Known rows, with every way that one mark hangs from another:
dogig(fubip(gusof taru(gige) zizuf)): [-22.9 -30.6  34.1  35.7 -35.5 -18.1  29.2  -3.6 -23.7  -4.9  26.8  13.2
 -24.8  16.7   7.0  -2.8 -38.9 -68.3  39.7  35.2  41.4]
fubip(zizuf(gige(bego))): [  6.7   3.2 -25.6  -2.8 -25.1 -12.6  -3.3   9.2  -5.1  44.8  32.1 -22.6
  -5.7 -17.5  22.6 -26.8  23.4  -6.4  -6.7 -29.0   4.2]
dogig(fubip): [ 64.0 -14.8  14.7  10.1 -31.5 -16.5  -3.8 -29.0 -34.2 -19.4  -7.8   2.6
   6.2  -6.0  -4.4  -0.9  -9.6  21.0  -0.4  -6.1  15.1]
gige(bego gusof taru(fubip)): [-36.0  50.5  -0.9  -9.3  33.6  60.1  -7.7 -17.4  18.7 -10.1 -27.6 -35.0
   5.4 -13.8 -54.1 -15.9   6.0  29.3 -12.6  11.4  -7.3]
fubip(ruga taru(gige)): [ 21.2 -40.6  13.2   2.6  11.1 -23.4  -8.6  29.0   8.5 -32.7   1.9  50.3
   9.7  31.9  48.7  32.4 -46.2 -18.2  16.0 -23.0  -0.8]
lepig(gige): [ 50.3 -19.6 -18.4  -5.3 -17.9 -28.0 -18.1 -18.4 -25.5  10.9  -7.0   4.0
   3.4   0.1  21.5 -36.2   3.0  31.0  -5.0 -17.7   7.9]
bego(gige): [ 78.1 -15.9   2.3 -25.6 -13.9  -6.3 -14.6 -14.4 -14.5  12.2   5.8   9.8
  10.4  -1.8  31.2 -14.9  -1.9  24.6 -20.0 -27.3  -7.6]
bego(gige(taru)): [ 86.8  10.4  22.9 -21.6  -6.7  11.3 -17.7 -11.9   2.5   9.9   6.5 -14.0
   4.7  18.0  13.3 -18.1  13.6  33.6 -20.6 -17.5 -10.1]
fubip(gusof ruga zizuf(gige)): [-13.2 -27.0   6.2  25.9 -36.3 -37.1  20.1  28.2   3.0   9.0  42.5   1.6
 -15.2  21.4  28.0  -3.0 -17.3 -48.9   4.8 -15.8   9.9]
fubip(ruga taru): [ 33.8 -17.2  22.9   2.8  -3.7  -5.9  -5.7  30.6 -12.3 -34.9  18.3  41.7
   2.3  34.9  41.0  30.0 -22.1  21.6  -0.1 -18.5  -4.0]
taru(fubip gige(bego)): [-14.8 -15.6 -40.7 -16.0  16.5  11.5 -15.5 -15.7  26.4  -7.7 -22.4   9.5
   6.9 -35.7   0.1  -9.5 -45.5 -16.3  14.2  -9.0  -1.3]
dogig(fubip(ruga taru zizuf(gige gusof))): [ 15.4 -14.6   6.0  25.4 -36.3 -30.9  31.3  35.0   6.3 -16.6  12.1  39.2
 -15.8  13.7  -1.4  37.2  14.7  11.9  15.0  23.7   8.2]
dogig(fubip(gusof ruga)): [ 14.2 -27.1  35.3  26.9 -34.3  -4.2  21.0 -14.6  -7.6 -25.9  10.5  13.6
   1.3  16.6 -19.7   8.4 -37.5 -22.5   5.1  14.9   2.8]
zizuf(gige(taru)): [ 77.6  10.5   5.4  -4.3 -12.1 -27.4 -22.0   3.6 -10.1   3.3  -1.0 -22.4
   1.9  -1.8   2.2  -8.2  33.8  34.4  -7.7 -32.9  12.1]
lepig(gige(bego)): [ 19.5   0.6 -30.1 -16.2 -10.1   6.5 -17.4 -21.9  -6.4  39.7   0.7  -6.6
   7.0 -15.8   0.2 -53.2  15.7  32.8 -10.1 -10.2  -8.6]
fubip(gusof zizuf): [-14.8  -7.1  23.9  19.2 -35.2 -18.4  13.8  -9.9 -41.3   5.9  40.8 -19.4
 -28.7  13.6  30.2 -10.7 -18.5 -40.6  -0.3   7.2  22.4]
lepig(gige(bego gusof)): [-21.2  17.6 -20.2 -14.7  12.6  22.5 -10.0 -26.8  -9.2  39.9 -18.5 -20.4
  19.1 -17.2 -27.1 -52.9  26.0  31.2 -18.7  -3.0  -8.2]
ruga(gige): [ 41.9 -31.8 -16.3  -3.2   2.6 -25.2 -14.3 -28.0 -44.3 -10.3  -9.5  10.2
  14.3  -8.1  23.6  13.1   1.0  -0.2   3.2 -16.1  -2.3]
fubip(taru(gige(bego))): [  4.4  -6.6  -1.8 -18.7  12.5   7.4 -16.3   4.8  -2.9  10.9   5.4  17.4
   5.6 -11.3  23.5  -3.8 -10.0  -4.5  10.7  -7.8   4.2]
taru(fubip(ruga zizuf) gige(gusof)): [-70.0 -30.2 -12.7  25.7  25.1  -6.9  16.1  14.3  34.3 -36.0 -21.5  18.0
   5.6  25.9  17.1  20.4 -76.5 -63.1  20.3 -12.7   1.8]
ruga(gige(gusof taru)): [ 10.5  10.1  16.4   3.4  34.8   8.1  -9.7 -30.7 -29.0 -10.7 -29.2 -27.2
  19.6   9.6 -25.2  11.2  26.9   6.3  -6.1   0.8  -6.3]

Rows:
[-56.3   2.9 -31.2 -13.2  39.7  28.2  -7.9 -21.0  23.7  -5.2 -43.3  -3.0
  17.8 -38.3 -27.4 -10.0 -33.3 -18.5   5.9  -1.5   0.7]  taru(fubip gige(bego gusof))
[  6.4  46.2   4.3 -12.8  16.8  23.4 -15.0  -4.8   6.5  33.0 -12.9 -48.4
  15.6 -18.9 -44.5 -27.2  56.2  34.4 -23.8 -18.3  -5.0]  zizuf(gige(bego gusof taru))
[  4.2  11.5  15.8  -0.3 -18.7 -20.0  10.7  11.2 -38.0 -15.0  18.4  13.9
 -29.5   8.3  36.7  30.0  15.6  20.8  -3.0  28.2  13.7]  fubip(taru zizuf(gusof))
[-23.9 -34.4 -14.6   4.2   0.3 -17.5   0.0 -18.2   1.7 -28.7 -15.6  14.3
  -9.6 -23.0   0.2  -2.1 -60.9 -48.0  23.8  11.0  25.9]  taru(fubip(gusof) gige)
[  4.5  45.9  -6.3  -9.5 -14.7   0.1   2.8   3.1  17.2  36.6  14.9 -45.5
 -19.8 -14.6 -16.8  -8.1  60.4  20.0 -17.0  16.7  -6.4]  fubip(zizuf(gige(bego taru) gusof))
[-42.8 -14.0 -26.5  25.0   4.1 -15.1  16.6  32.1  22.9 -20.2 -10.4  11.4
   2.2  10.2   6.0  10.6 -29.6 -22.0   8.5 -24.3   5.8]  taru(fubip(ruga zizuf(gige(gusof))))
[ 36.2  26.7  17.2  -1.2  11.4 -10.2 -14.5  -0.6 -11.5   4.8 -21.0 -34.8
  13.4  -3.2 -27.5  -9.1  43.4  33.5 -16.6 -25.4  13.7]  zizuf(gige(gusof taru))
[ -3.9  31.4 -29.9 -14.0  11.7  22.7   1.1  19.0  70.0 -13.7 -23.4   0.3
  -1.6 -21.1 -47.0  16.6  18.5  39.1  -7.2  16.2 -28.6]  zizuf(gige(bego taru(fubip(ruga))) gusof)
[ -7.0  52.7  29.1 -12.7  24.6  46.8 -12.6 -20.9  -4.1  14.7 -11.0 -50.1
  11.8  -0.2 -38.0 -16.5  32.6  29.4 -28.0  -1.2 -13.2]  gige(bego gusof taru)
[ 65.9  23.8   3.3 -14.3  -9.2 -29.1 -13.1  -4.3  -4.4  -4.1 -18.8 -21.1
  -6.7 -19.6 -16.8  14.4  55.4  53.8 -17.5   3.5   5.4]  zizuf(gige(taru) gusof)
[-20.0  33.1   4.4  -9.8  41.6  43.6  -8.6 -33.7  -8.7  17.5 -22.0 -37.1
  22.4  -5.6 -45.5  -6.6  41.3   8.8 -12.7  10.1 -22.5]  ruga(gige(bego gusof taru))
[-41.5 -27.3   1.2  25.9  18.3  -8.0  18.2   0.2 -12.4 -11.0  -0.8   7.7
  13.8  37.1  22.0  27.8 -17.6 -46.7   3.9 -10.0 -17.3]  fubip(ruga(gige(gusof)) zizuf)
[ 26.4  18.6 -30.6 -30.8  -9.5 -13.2  -8.8  -8.8  -0.1  27.8 -11.2 -10.1
   1.5 -56.5 -15.9   0.3  52.1  44.5 -22.3   1.2  -5.9]  zizuf(gige(bego) gusof)
[-35.1  10.6   7.0 -17.2  35.6  24.3  -9.1  -0.1  -6.0  12.7 -14.8   4.6
  18.1 -14.1  -6.6  -2.8   0.6  -5.5   0.8  -0.9   3.8]  fubip(taru(gige(bego gusof)))
[-48.9  -4.7   2.4  -3.0   8.1   6.2  17.4  28.7  36.4   0.8  17.7  29.8
 -13.2  17.5  27.1  33.0 -18.2 -29.0   8.4  26.1 -19.8]  fubip(ruga taru(gige(bego)) zizuf(gusof))
[ -3.2  11.3  -6.6  12.2  25.9   6.3  -0.9  23.6  40.4 -33.7 -33.6  -1.4
  14.5  10.7 -35.3  12.6  -5.5  21.3  -0.9 -19.8  -3.5]  zizuf(gige(gusof taru(fubip(ruga))))
[-24.4  10.7 -13.6  -4.6 -12.8  -3.2  17.4  46.2  26.0  17.2  29.5  23.4
 -15.2   1.2  15.3  21.6  29.3  12.1  -2.7  13.0 -15.8]  fubip(ruga taru zizuf(gige(bego) gusof))
[-18.7 -25.4  13.9   9.8   0.8 -29.2  16.5  31.5  15.0 -26.9   9.5  40.8
 -16.7  32.3  48.6  51.6 -30.7 -31.3  15.0  17.7  -2.8]  fubip(ruga taru(gige) zizuf(gusof))
[ 29.2  26.6  -6.4 -13.0  -3.4  23.8 -20.1 -19.3  10.7  35.8   1.4 -31.4
   1.2   4.9 -19.2 -58.3  31.2  41.0 -12.0   0.2 -14.1]  lepig(gige(bego taru))
[ 45.2 -30.8  16.5  10.1 -11.7 -21.7  -1.4  -8.2 -18.9 -24.7 -12.0  32.3
   5.6   0.7   6.3   8.9 -26.6  -6.3  28.6   2.9  25.2]  dogig(fubip(taru(gige)))
[-43.8  12.0 -16.8  -1.0  18.0  48.1   4.4 -29.5  11.1  -2.3  -4.4 -16.6
  -7.2 -20.4 -53.8 -14.0  -1.9 -22.2  16.0  41.5 -10.1]  ruga(gige(bego taru(fubip(gusof))))
[-23.7 -23.4  -0.7  14.2  -7.9   2.8  10.3   4.2  11.3 -45.4   3.9  26.3
  -9.2   7.4  -0.9  14.8 -60.3 -21.0   9.2   7.9   1.0]  taru(fubip(gusof ruga))
[-75.9 -17.9   4.8  19.2  -2.5  28.3  29.7  20.2  -2.3  15.4  52.9  22.5
 -14.2  30.0  12.9   8.3 -12.7 -60.8  21.3  32.6 -17.1]  fubip(gusof ruga(gige(bego)) taru zizuf)
[ -7.4  -2.3  22.2   8.7 -13.3 -15.1  18.7  33.7  -5.7 -28.6  23.5  33.0
 -23.0  35.2  41.8  48.4  -7.1   9.7  -1.3  21.7  -4.9]  fubip(ruga taru zizuf(gusof))
[-64.0  -4.2  15.2   5.1  -9.3  11.2  14.7   9.9  -6.3  29.2  46.3  -1.2
 -24.8   4.6  20.7 -17.3 -23.5 -67.8  22.0  25.4  16.9]  fubip(gusof taru(gige(bego)) zizuf)
[ -3.3  20.3 -19.0 -18.3   9.9   5.0 -12.0  -6.2  -9.9  35.1 -13.4 -24.3
  22.4 -40.2 -24.6 -23.8  41.4  23.3 -22.2 -27.4   0.0]  zizuf(gige(bego gusof))
